Each row was made from one small tree. Brackets hold a mark, then the marks that hang from it, in alphabetical order. Every link used is in the known rows. Write each row's tree.
In the rows, 128 means zero.
Known rows:
(fepe nifut): [131 108 120 109 122 116 122 112 126 139 117 115 124 141 149 128 143 108
 132 144 108 119 105 132 125 122 133 118 120 138 129 127 113 132 143 137
 129 140 136 125 132 110 150 135 114 144 121 135 128 117 124 132 123 137
 137 139 153 137 108 148 131 115 126 132 135 130 119 146 127 135 127 124
 132 132 128]
(binug (giboral lused) (pugapu (bosa mize) dorovi) torad): [ 93 102 107 202 100  27 106 113 145 115 123 139 186 105 191 114  63  87
 202 167  61 102 146 202 105 176  66 153 128 144 153 107  94  74 174  73
  95  93 195 126 170 145 121 122  98  58 116 103 177 167 184 178 186 146
  59 119  85 183 119 186 138 181 127 112 124 146 158 145 152 150 164 129
  74 146  76]
(giboral (binug (pugapu (bosa mize) dorovi) torad) lused): [113 113 117 197  80  21  94 104 182 128 152  91 178 102 160 112  92 110
 186 168  74  94 143 178  72 180  70 162 119 146 139 116 123  97 151  98
  90  96 202 143 161 112 125 120 106  68 140 104 164 160 171 164 165 159
  83 109  84 180 133 174 131 179 147 107 135 137 171 116 133 156 169 123
  80 132  77]
(giboral (binug (pugapu dorovi)) lused): [129  99 102 150 113  31  98 102 157 142 128  90 158 117 150 124 113 118
 164 131  97  98 130 133  99 166  98 169 122 121 120 132 119 118 160 129
 101  95 137 128 126 129 133 103 135  97 134  97 136 146 159 162 151 129
 120 115 102 157 142 166 125 151 162 134 140 150 163 114 115 131 159 108
 107 124 122]
(torad (binug (giboral lused) (pugapu (bosa mize) dorovi))): [ 83 134  93 181  89  39 103 121 160 122 128  92 149 124 154 117  59 111
 189 162  60 100 146 213 112 173  69 152 114 141 120 106 115  83 161  81
 133 106 192 110 161 154 126  97 106  73 139  96 174 158 179 162 178 171
  90 117  67 196 108 188 127 203 124 138 128 148 147 146 134 149 163 131
  63 124  78]
(binug (giboral lused) (pugapu (bosa mize)) torad): [107 101 112 194 105  71 116 131 132 131 120 155 199 111 187 121  67  89
 198 172  71 121 139 180 117 178  75 145 130 143 157 107 100  74 174  77
  95  79 185 127 162 128 136 127  95  67  87 107 164 152 182 184 172 163
  68 112 103 181 103 163 131 179 115 109 127 120 159 153 156 152 164 125
  82 148  76]
(torad (binug (giboral lused) pugapu)): [133 120  83 143 126 100 102 116 103 145 101 131 164 140 162 131  77 112
 164 146  85 125 126 141 146 154  96 160 125 127 117 121 118  88 179 103
 126  83 147 100 145 150 143  84 130  99  96  95 152 141 170 181 156 157
 110 118  96 182 101 157 118 169 130 136 139 142 145 163 124 132 145 114
  85 132 116]
(pugapu (binug (giboral lused) torad) (bosa mize) dorovi): [ 74 128 113 204  82   4 123 109 155 113 135 121 173  93 152 117  89  97
 198 157  67 109 141 230  98 194  60 131 125 158 152 114 134  91 162  76
 136 143 207 129 168 159 102 125 103  63 157 112 171 167 179 154 177 158
  53 112  55 158 139 179 145 203 137 102 116 157 137 151 148 137 155 112
  71 125  79]
(giboral (binug pugapu) lused): [138  96 106 143 117  74 109 121 143 151 127 107 175 120 147 129 119 120
 153 138 102 117 121 107 111 165 105 161 126 121 119 133 127 117 163 136
  96  84 126 128 123 108 151 104 132 101 106 106 124 131 152 167 138 142
 134 117 119 161 123 143 120 146 153 129 144 132 168 116 118 132 150 109
 112 125 125]
(bosa mize (pugapu binug)): [ 95 170 146 135  71  85 134 142 161  94 192 107 110 112 106 130 140 138
 161 168 126 121 110 201 111 166  99 110 106 121 134 109 150 110 108 111
 142 135 176 127 159 121 115 151 114 127 156 131 139 143 146 116 118 190
 119 127 115 140 120 135 128 184 121 109 143 107 113 126 147 129 164 129
 112  94 100]
(fepe gezaz (nifut (lused (giboral (binug pugapu))))): [143  65 103  94 119  75 122  41 149 163 110  88 192 153 161 138 202 115
 148 150 130 122 105 115 133 169  84 128  97 121 118 129  99 132 152 175
 117 114 151 112  99 123 190  92 122 101 103 143 155 133 124 151 134 157
 150 146 150 181  96 170 128 129 107 125 173 138 119 150 122 131 142  84
 111 117 151]
(bosa mize (pugapu binug dorovi)): [ 83 176 142 142  66  42 120 126 174  80 197  87  94 109 114 129 131 133
 170 161 117 105 117 226  94 166  92 120 104 118 132 110 139 114 110 108
 143 151 185 130 162 140  99 145 113 117 183 126 148 158 152 112 134 170
 112 134 100 138 143 157 135 184 132 114 140 129 105 119 144 127 165 131
 105  93  96]
(fepe gezaz nifut): [129 104  96 115 128 110 117 100 126 149 111 109 140 130 149 139 144 118
 118 160 119 125  89 114 109 129 142 107 107 133 130 137 100 134 155 153
 124 149 139 111 113 108 163 126 111 153 122 143 138 120 113 132 115 117
 132 142 160 146 105 176 128 104 108 131 147 137 115 167 134 133 128 110
 124 131 152]
(nifut (fepe gezaz) (lused (giboral (binug torad)))): [150  74 130 121 114 101 130  36 117 161 111 127 181 148 120 149 231 121
 157 129 153 154 113 105 141 159  80 128 114 148 140 136 145 146 143 183
 117 126 168 122  94 145 177 110 137  69 114 148 164 133 108 135 132 164
 151 149 119 162 146 149 128 145  84 116 157 126 114 143 123 135 123  68
 101 114 142]
(nifut (fepe gezaz) lused): [113  88 115 113 124  97 140  77 115 158 110 144 151 138 111 151 192 106
 141 128 143 141 125 124 133 123 122 111 102 130 136 130 119 142 149 180
 103 142 141 113  78 113 170 134 135 114 119 150 143 133  92 119 129 136
 171 158 139 167 128 155 127 125  69 137 142 116 106 145 119 125 124  94
 110 115 143]
(dorovi pugapu): [134 114 118 138 127 129 135 132 143 117 137 107 117 153 155 152 105 132
 141 148 120 135 130 126 118 111 115 143 125 130 133 132 124 108 141 112
 142 110 137 135 146 124 127 125 128 127 117  99 130 124 117 140 135 132
 123 120 140 146 132 127 121 125 117 135 134 120 122 127 136 135 126 140
 120 136 121]
(lused (giboral (binug torad))): [170 120 147 139 120 128 122  89 134 127 128 116 155 136 132 122 170 140
 146 127 140 140 122 112 132 166  83 145 137 149 132 132 153 132 122 135
 138 115 155 140 148 157 132 102 127  83 119 125 145 126 144 141 136 152
 109 119 107 132 141 121 134 149 147 102 140 141 139 127 128 137 126 106
 120 127 129]
(lused (giboral (binug pugapu))): [159 110 131 120 124 120 129  90 155 125 132  98 162 140 138 113 157 141
 145 123 138 121 116 115 134 174  87 151 128 125 118 127 134 118 117 143
 126  96 129 133 137 149 154 100 131  92 109 120 137 129 146 154 134 148
 127 118 117 145 127 125 123 147 146 127 148 137 147 119 130 134 145 112
 123 123 127]
(ziki gezaz): [107 120 124 116 131 162 140 154 140 117 121 150 119 133 111 127 131 151
 122 145 113 131 128 131 117 133 124 122 142 119 122 130 121 132 129 120
 118 141 137 117 122 143 141 113 121 146 133 130 120 119 130 124 135 114
 139 129 127 121 139 125 131 124 140 129 120 124 130 121 141 127 112 134
 126 132 128]
(binug giboral pugapu torad): [148 105 107 148 152 128 127 100 116 102 120 185 193 136 201 118  82  97
 162 147 115 122 117 146 149 137 100 158 152 134 144 117  96  82 172  98
  95  80 143 127 159 146 139 124 112  82  83 114 162 151 174 182 162 123
  84 111 115 155 120 144 131 148 136 109 133 135 152 159 148 134 153 131
 113 167 117]
(mize (bosa (pugapu (binug (giboral lused) torad) dorovi))): [ 96 116 126 197  99  10 109 127 116 103 129 127 162 122 173 126  87 100
 195 172  80 108 136 210 115 157  66 138 119 141 158 122 148  94 149  74
 123 111 187 129 193 155  99 125 121  66 129 117 179 174 191 176 186 136
  81 118  65 139 139 182 146 200 132  99 132 157 118 181 144 130 154 107
  68  98  94]
(bosa (pugapu binug)): [114 155 133 129  95  83 126 130 156 104 163 111 120 123 103 128 136 133
 155 164 129 117 115 174 123 146 117 120 122 121 135 127 141 122 108 117
 142 134 146 131 151 132 125 136 119 123 143 134 141 147 147 126 129 154
 124 116 108 135 132 126 130 163 126 123 136 122 107 139 136 112 145 124
 111  97 112]
(giboral (binug pugapu torad) lused): [151  91 107 161 118  84  95 104 132 144 124 136 193 121 167 129 114 110
 170 152  95 118 119  99 108 161  95 171 135 136 139 129 122 104 174 119
  86  69 150 131 144 109 142 111 131  95  94 106 148 142 162 181 147 140
 105 104 114 159 130 141 123 151 150 112 145 132 177 134 118 141 150 109
 108 137 116]
(nifut (lused giboral)): [129  93 139 111 117 111 135  81 123 152 111 121 131 145 123 134 186 135
 145 110 136 142 153 132 160 151  98 121 112 121 129 121 123 134 112 143
 143 130 145 119 113 159 134  98 143 101 120 141 141 138 116 118 144 157
 143 159 124 141 120 123 132 147  95 126 138 136 103 131 119 122 111 102
 122 105 133]

Which tree is each row?
[ 88 140 126 164  93  66 126 118 189 102 156  97 141 115 144 101  86 110
 160 157 101  86 147 198  89 149  96 132 118 132 132 106 103 100 121  99
 108 130 176 139 152 128 123 141  98  98 151 122 154 160 148 134 152 141
  98 122 105 166 123 164 134 157 122 127 118 134 145 118 143 146 166 147
 103 127  80] | (binug (pugapu (bosa mize) dorovi))
[100 135  96 173  93  81 116 137 142 132 128 106 166 131 148 122  65 108
 179 170  72 119 136 187 127 175  81 145 115 141 121 108 121  81 162  89
 133  93 185 110 160 133 145 102 103  83 113 102 161 149 177 169 166 187
  94 110  86 192  91 170 121 197 108 133 134 127 151 150 142 147 161 129
  72 128  79] | (torad (binug (giboral lused) (pugapu (bosa mize))))
[122 143  87 143 135  96 112  93 141  96 121 121 140 150 173 116  73 116
 153 136 105 105 130 181 138 133  89 162 128 129 114 114 111  93 165 101
 138 111 150 115 161 173 124  95 121  87 134  97 167 158 172 162 165 132
 101 113  81 173 127 169 130 165 143 137 134 157 138 152 132 136 151 131
  88 137 115] | (torad (binug giboral (pugapu dorovi)))
[110 142 117 162 112  63 124  77 153 106 147 129 139 113 139 117 118 119
 147 140 114 106 125 175 102 143 102 138 133 150 143 123 128 115 143 106
 127 148 172 137 164 162 101 129 125  99 166 126 159 164 144 132 144 123
  71 117  86 133 157 146 140 148 148 102 127 175 132 144 127 121 137 121
 107 125 119] | (pugapu (binug torad) dorovi)
[128 124  95 145 121 103 108 128  92 150  94 121 138 136 137 142  98 128
 156 131  91 136 128 142 147 148  99 148 121 132 115 130 144 111 171 113
 156 111 142  97 142 153 131  87 138 105 118 100 145 129 157 156 153 162
 116 122  91 161 114 156 117 172 130 136 134 139 130 154 120 131 126 110
  90 125 121] | (torad (binug (giboral lused)))
[ 93 114 111 206  84  45 137 125 152 121 140 116 173 122 172 148  71 106
 201 188  70 134 133 203 104 176  53 140 124 159 157 117 133  71 173  67
 151 108 205 142 182 137 121 130 100  67 120  92 162 152 161 172 175 180
  57  96  85 178 124 151 131 194 115 106 122 131 133 155 158 142 154 124
  76 133  73] | (dorovi (pugapu (binug (giboral lused) torad) (bosa mize)))
[ 88 108 102 196 107   4 117  88 148 130 109 125 180 106 148 121  85  93
 190 157  68  98 150 210 106 174  71 142 137 160 146 131 128 101 164  77
 138 135 181 133 168 177 109 110 109  57 144 115 173 173 176 161 186 124
  56 106  42 156 143 167 148 181 137 112 112 174 140 169 136 120 138 109
  70 123  90] | (pugapu (binug (giboral lused) torad) bosa dorovi)
[ 86 150 146 157  95  49 124 133 156  87 169  82 117 136 128 116 116 123
 149 162 121  90 135 211 101 130  99 120 103 127 135 118 155 119  93 104
 134 142 168 140 181 139 101 144 123 108 165 137 163 170 154 132 154 131
 124 120  88 124 142 157 137 174 129 118 135 149 105 151 138 124 151 129
  91  84  97] | (mize (bosa (pugapu binug dorovi)))
[104 150 148 185  95  55 114 113 145  82 168 112 127 132 154 112 107 119
 164 177 113  95 131 204  99 128  92 127 112 146 155 115 151 111 107  91
 120 128 198 149 201 139  90 145 118  97 156 141 181 178 165 144 160 133
  91 116  84 129 148 157 146 176 122  92 133 150 116 162 137 133 157 126
  86  98  91] | (mize (bosa (pugapu (binug torad) dorovi)))
[100 136 143 150 118  81 145 148 125  82 144 122 156 145 154 120 109 112
 155 161 129 120 123 206 146 145  89 116 118 123 139 116 162 102 118  94
 142 120 151 138 180 139 124 141 113  92 124 131 158 155 171 154 167 143
 123 108  91 125 122 146 140 185 118 115 139 121 108 162 157 122 158 126
  91  94  97] | (mize (bosa (pugapu (binug giboral))))
[124  91  99 148 139  80 120 122 107 147  97 154 186 123 177 131  88  97
 171 138  92 125 127 132 144 163 101 152 129 115 136 123 101  91 180 107
 102  80 117 112 131 140 147 107 125  95  85 101 138 136 167 182 161 127
 111 123 120 159 112 153 125 149 134 134 135 137 149 151 134 129 144 115
 107 139 122] | (binug (giboral lused) pugapu)
[125  92  98 178 120  66 130 103 117 124 120 137 176 132 185 160  83 108
 190 169  85 142 123 157 123 157  72 156 133 151 154 131 128  78 189  86
 151 100 166 125 168 154 121 115 123  80 101  86 155 147 157 183 165 148
  65 100  97 167 136 143 125 166 130 109 133 151 134 169 140 125 137 115
  93 135 109] | (dorovi (pugapu (binug (giboral lused) torad)))
[ 83 142 132 171  75  81 155 131 193 101 176  73 125 135 131 140 100 130
 162 174 108 118 135 200  91 150  85 119 115 148 140 115 145  95 121  93
 169 143 189 154 166 116 123 145 100 106 153 111 143 144 124 128 139 176
  94 101 107 158 129 129 129 170 106 119 124 120 123 126 150 136 152 146
 103 118  82] | (dorovi (pugapu binug (bosa mize)))
[103 110  95 173 116  22 119  86 118 124 115 141 174 105 165 125 100 102
 181 141  79 115 125 184 118 176  75 149 132 147 145 129 126 100 178  95
 129 126 163 117 157 177 100 111 128  71 143 107 164 163 173 164 172 128
  64 119  68 142 145 169 143 177 154 108 123 176 134 164 134 119 139  98
  86 124 117] | (pugapu (binug (giboral lused) torad) dorovi)
[ 78 157 136 166  78  82 150 127 179 110 164  93 135 113 100 116 119 124
 150 155 112 112 134 200 101 164 100 102 119 149 128 110 150 113 108 106
 150 157 178 141 151 125 122 151 103 111 166 136 137 148 134 116 132 174
  98 110  94 144 126 128 136 172 119 115 120 127 126 123 145 130 151 136
 104 109  89] | (pugapu binug (bosa mize))
[117 118  78 151 120  63  95 101 120 128 102 113 145 135 167 121  72 115
 174 141  79 104 133 165 129 152  86 169 119 129 117 122 108  91 179 100
 130 102 153 100 153 168 126  84 129  88 125  87 166 151 175 174 172 142
  95 122  80 180 116 178 126 172 141 140 138 166 143 153 121 134 148 113
  79 128 117] | (torad (binug (giboral lused) (pugapu dorovi)))
[141  85  97 166 137  87 111 115  95 138  96 176 199 118 198 125  78  92
 176 150  84 126 123 126 142 160  90 160 137 134 149 123  93  83 193  92
  95  65 140 109 146 141 137 109 122  82  73 102 153 146 175 193 166 130
  82 115 116 161 116 154 128 154 134 113 137 144 157 165 138 133 143 114
  99 152 115] | (binug (giboral lused) pugapu torad)
[ 82 131 118 166 110  62 133 120 176  89 143 120 158 122 169 104  75  96
 172 150 102  95 142 220 113 162  79 142 124 126 136 103 101  88 143  90
 114 121 168 135 156 148 126 134  97  73 137 112 160 164 171 154 175 137
  89 118  90 164 124 175 141 172 133 130 120 134 142 131 157 147 171 148
  92 143  78] | (binug giboral (pugapu (bosa mize) dorovi))
[147 117 112 154 126  74 108  75 168 104 149 121 162 129 174 112 110 115
 152 142 116  97 120 137 100 138  91 171 139 137 136 127 116 111 151 119
  94  96 160 145 156 135 126 118 123  83 135 107 165 159 162 162 154 118
  95 103 103 158 149 156 130 145 164 106 139 150 166 120 126 143 161 124
 105 147 113] | (giboral (binug (pugapu dorovi) torad))
[142  96 103 167 114  38  90  86 147 137 124 116 177 112 171 121 105 111
 172 146  88 101 125 134  90 158  86 178 133 136 136 133 114 109 173 119
  86  83 160 136 149 129 124 103 133  82 124 100 158 157 169 174 156 124
  96 111  96 163 149 168 128 155 164 108 145 161 173 129 115 138 157 107
  96 136 108] | (giboral (binug (pugapu dorovi) torad) lused)
[116 136 132 179  93  62 111  97 199 100 166 100 168 120 163 102  97 110
 171 161 106  90 136 195  77 154  71 157 127 146 139 112 120 100 134 103
  93 106 200 159 170 122 127 128  97  69 150 113 166 165 166 153 157 151
  88 101  88 169 137 163 137 171 149 103 133 130 170 109 144 158 177 139
  87 145  76] | (giboral (binug (pugapu (bosa mize) dorovi) torad))
[123  78 129 101 119 105 144  55 107 166  95 127 150 144 102 149 223 122
 152 118 148 149 127 117 152 152 101 107  99 132 133 128 124 144 128 178
 125 145 140 106  82 150 171 114 135  96 111 158 148 127  89 115 128 151
 160 170 136 154 128 148 129 132  63 139 149 129  92 153 123 126 112  81
 114 105 150] | (nifut (fepe gezaz) (lused giboral))
[ 73 113 104 173 106   4 137 102 160 134 109 102 160 102 128 117  88  98
 175 144  78  98 150 219 114 178  81 135 125 142 132 133 132 109 149  89
 152 147 153 128 145 176 116 110 113  70 156 111 155 160 168 151 181 124
  79 113  48 148 133 169 143 181 145 133 112 169 124 156 138 114 138 110
  77 111  95] | (pugapu (binug (giboral lused)) bosa dorovi)
[106  92  96 158 118  54 140 122 125 132 118 114 160 132 161 162  92 117
 178 148  93 139 120 160 128 164  84 149 124 133 137 134 133  89 170  98
 163 108 142 122 147 154 126 108 134  94 113  84 140 132 148 173 160 147
  93 105 101 157 133 142 126 167 135 128 126 144 124 154 139 117 140 112
 100 123 115] | (dorovi (pugapu (binug (giboral lused))))
[ 89 145 122 177  68   4 104 120 134  97 164 127 146  98 155 140 108 110
 209 172  81 122 121 227 111 196  62 137 114 130 151 112 134  86 161  80
 131 118 202 114 173 160  94 129 115  76 151 108 166 164 191 156 164 173
  73 129  78 156 139 179 143 209 135  98 135 141 118 156 149 128 168 110
  78 111  90] | (bosa mize (pugapu (binug (giboral lused) torad) dorovi))
[109 138 127 176 107  94 137  98 162 120 141 126 159 118 120 109 107 115
 149 165 109 106 132 175 105 139  97 123 140 165 144 124 135 115 125  98
 136 140 180 150 167 139 124 141 104  92 143 140 158 163 145 133 149 137
  71  97  76 148 133 119 139 156 124 100 114 146 138 152 141 122 134 129
  99 126  90] | (pugapu (binug torad) bosa)
